What can hang from each mark:
q333: q672 q833
q873: q333 q617
q833: q267
q267: q292 q453 q672 q873
q617: q453 q873
q453: q267
q467: q672 q960
q672: q267 q333

Every row comes from one small tree of marks. The marks that hang from a mark follow it in brackets, in the order of their numbers. Every link used is in the known rows. Which tree was each row made from?
Known rows:
q453[q267[q292 q672[q333] q873[q617]]]: [-14  -2  10  13   0 -19  22  26   7  32  27  -4  46 -26  23  -4  10  46
  30  -8  19 -19 -10]
q672[q267 q333]: [ 23 -21 -19  14  12  20  -3 -15   6  11  11 -17  -8   5  -8 -10   0   7
   1  -2  33 -17 -18]
q833[q267[q453 q672]]: [-42   4 -15 -11   8  24  -3   3   4 -18 -20   7 -29  10  13  33   1  11
 -20  -6 -24  18   9]
q467[q672[q267[q292] q333]]: [ 46 -16 -36   0 -37  14 -10 -19 -15  61  29 -11  23 -18 -21 -65  12  28
  15  -4  16 -17 -47]
q267[q292 q672[q333] q873[q617[q453]]]: [  0  16 -25  19 -21  16  53  26   6 -10   1   9   6 -24  40  -3  11  28
  24  10   5 -18 -10]
q617[q453 q873[q333]]: [-18  34  -4  36  21 -19 -32  -2  34 -13 -26  22 -30  17  34  37 -47 -47
 -20  21 -13  -5  -9]
q672[q267[q453] q333]: [ 15 -17 -19  -6  18  42   2  -8 -14   3  22 -28 -16 -12  -2  -7   3 -25
  -8  -6  25 -29 -14]
q467[q672 q960]: [ 20   8 -27 -30 -38 -27  -2   3  20  17 -14   0   2  15 -43  -1  -1  -1
   1  25   7  11 -19]
q617[q453[q267] q873]: [-51  21 -10  16  26 -51 -27  37  43   1  -5  27 -11  17  52  27 -41 -38
  -3  15   1  -2 -38]
q333[q672 q833[q267[q292]]]: [-31 -10  27 -20   4 -22 -29 -33 -35  -2   6  47  -3   6  13 -10   1   1
 -45   5 -23  35 -25]
q672[q333[q833[q267[q292 q873[q617]]]]]: [ -9  11  30 -14   9 -24  36 -15 -42 -21  18  13  -8   2  26 -13  33   2
 -27 -13  10  -5  -3]
q833[q267[q292 q873[q333]]]: [ -4   0  19  11   9 -15 -15 -13  26 -19 -16  24  -2  20   2   2  -9  19
 -20  -9 -20   5  17]
q833[q267[q672 q873[q333]]]: [  0  19  11  30  15 -12  -3 -11  36 -21 -39  11   0  23  -8  38 -22  41
  16  -6 -23   5  55]
q267[q453 q672 q873]: [ -9  14 -25 -15 -19  26   4  30   2 -12 -10   0 -12  -5  -9  24 -15  -2
  17  -7   1  13  28]
q833[q267[q292 q453 q873[q333[q672]]]]: [-10 -19  38 -10  26   9 -12 -23   3  -3  -1  37   1 -11   3  10 -11 -12
 -23  15 -33  10  19]
q333[q833]: [-30  26 -11 -21   2 -20 -31  -7 -23 -19  -6   9 -13  16  -7  15  -5 -28
 -38 -14   9  21  -3]
q833[q267[q292 q873]]: [-13 -15   6 -12  -8 -11   3  14  18 -19  -9  36 -23  20   9 -11   3  24
 -15 -11  -5  19  -9]
q672[q267[q292 q873[q617]] q333[q833]]: [ 30  -1  18   4 -16  -1  34 -10 -45   1  31 -41  20 -11   6 -42  38   1
  22 -17  27 -19  -4]
q672[q333]: [ -4   0 -23  -7  18   4 -13 -10   6   8  14  22 -22  -1   0  13 -14  -4
 -33  -1  33  -8 -19]
q672[q267[q292 q873]]: [ 26 -27  -8   8 -31   9  -3  17  13   0   4 -19   5   7  -7 -40   6  23
  29 -12   9   7 -10]
q333[q672[q267[q292]]]: [  6 -47   5  13 -13  15 -28 -12   3  32  13  -2  12  -8  -4 -28   2  21
   6  16  -2  23 -38]
q873[q333]: [-24  16  -5  13  24  -6 -42 -10  27  -5 -21   1  -4  12 -13  38 -23  -9
 -38  -2  -2   5   8]

Which tree is each row?
[-41  39  18 -19  41 -10 -28 -29 -32 -35 -20   0 -13  15   4  34   0 -47
 -65 -20 -30   0  27]  q873[q333[q833[q267[q453]]]]
[ -5 -21   3   0 -15  33  24  33 -14  -3  13 -55  -1  -8   9 -16  39 -11
  16  -5   1   6 -13]  q672[q267[q292 q453 q873[q617]]]
[ 18  -4 -11  36  22  14  65  29  17 -19  -5 -39 -16   1  24   7  21  -5
  36  15  31 -34   0]  q672[q267[q873[q617[q453]]] q333]
[ -3  -8  22 -13   8  17 -22 -12  -1  13  14  25  16 -28 -10   9 -22 -28
 -17  16 -18  11  12]  q267[q292 q453 q873[q333[q672]]]
[-21  42  28   3  31 -62 -30   6   3  -9 -10  -5  44   8 -13  27 -21 -25
  -2 -22  -5 -10  35]  q453[q267[q873[q333[q833]]]]
[ 17  -4  -2  11  13   1  26  -8  17  -9  -8  33 -19  11   2  15 -14  44
  19  -4  14 -10  27]  q833[q267[q672[q333] q873]]
[ 71   9 -10 -20 -41 -28  20 -38 -35  22  10 -31  30   5 -47 -47  12  -6
  26   8  20 -31 -10]  q467[q672[q267 q333[q833]] q960]
[ 17  40 -30 -31  -7 -18 -14 -26 -45  34  17  22   5 -17 -27 -18  -7 -15
 -28  -4  22  -8 -15]  q467[q672[q333[q833]]]
[-35  12  32   7  52   3  20   7  14 -34 -21 -23 -26  10   7  60  18 -25
 -31   4 -12  -1  41]  q833[q267[q453 q873[q333 q617]]]
[ 21 -10  -1   4 -18   5  21 -13   6   2   7  42  -2   0  10 -22  -6  57
  14 -11   1  -9   6]  q833[q267[q292 q672[q333] q873]]
[  2 -11  13   3   6  -6 -24 -25 -25   8   6 -13   8   5 -16   0  -1 -13
   6  12   5  23  -6]  q333[q672[q267] q833]
[ 41 -26  -8 -13 -11  38  20   4 -19   6  35 -13   2 -19   0 -44   9  -9
  14 -14  16 -28 -12]  q672[q267[q292 q453 q873] q333]
[  1 -42  25  -1  -5  35  20  17 -16  17  24 -36   8 -24   5 -10  33 -10
  21  23   2  16 -12]  q333[q672[q267[q292 q453 q873[q617]]]]
[  9  -3  20  48  21   1  11   6  25 -10 -20 -70   7  14 -13  29  15   3
  27   3  10  -5  36]  q672[q267[q873[q333 q617]]]
[-14  -4  -6 -18 -23  21  12  13  -3 -19  -8  23 -10   1  15  -6   2  27
   9 -15 -28  14  12]  q833[q267[q292 q453 q672 q873]]
[-16  13  17  40  34 -18 -39 -16  33   8 -14  43 -17   5  30  42 -54 -46
 -15  48 -10   8 -12]  q617[q453 q873[q333[q672]]]
[-29  18  -1 -11 -33 -16 -22 -20 -29 -15 -14  21   6  12  17 -16   7  33
 -18 -26 -36  28  -4]  q333[q833[q267[q292 q672]]]
[ 65 -22 -18 -35 -73   6  29  12  -6  16   7 -37  24  -6 -40 -62  19  -3
  52  12  -9 -11  -9]  q467[q672[q267[q292 q453 q873]] q960]
[-23  -8  12  14 -16  -1  26  19  11 -10 -16  -2  -5   8  23   9  28  58
  13  -3 -10  27   5]  q833[q267[q292 q672 q873[q617]]]
[ 17 -23 -11 -16 -27  33   4  21  -6  -3  12 -27   0  -6  -2 -32  15 -10
  21 -14  -2   1  -6]  q672[q267[q292 q453 q873]]
[ -8   9  17  17  34 -16  -3  -9  40 -28 -32  17 -15  29 -10  38 -15   8
 -15  -3  -8   2  41]  q833[q267[q873[q333]]]
[-10 -36   2  -3  17  37 -14  -5  -6  14  10 -21  -7 -10 -10  11   0 -20
  -4  22   2  13 -13]  q333[q672[q267[q453]]]
[-39  -1 -12   3 -22 -23 -43  24  18  27   4   9  44  -8  15 -11 -12  43
   8 -19 -16  16 -31]  q453[q267[q292 q672]]
[-21 -12   1 -32   1  11   9  17  -3 -26   0  27 -29   6  15  -7   8  -6
 -25 -12 -17  11   0]  q833[q267[q292 q453 q873]]
[ 71 -17 -22  -8 -33  -9  21 -25   7  36   6 -29  17   6 -45 -33  11  15
  35  20  28 -33 -21]  q467[q672[q267 q333] q960]
[-10  -2 -17 -35 -22  22  -6  24 -11 -12  13  15 -16 -10   2 -12  -2 -23
 -16 -10   1  11  -8]  q267[q292 q453 q873]
[  1  54   0 -10  -6   3 -11  -9 -29 -23 -18  -8  19 -10 -19  30 -21 -27
   4 -21 -24  -4  66]  q267[q453 q672 q873[q333[q833]]]
[ 41   1 -14   1   0  29  47  13 -25  37  28 -52  -1 -25 -22 -13  32 -10
  35   9  31 -25   3]  q467[q672[q267[q453 q873[q617]] q333]]
[-26  10  18  30  56 -45  -8  20  50   4 -20  35  38  -5   9  46 -40 -19
  13  30 -15 -14  14]  q617[q453[q267[q873[q333[q672]]]]]
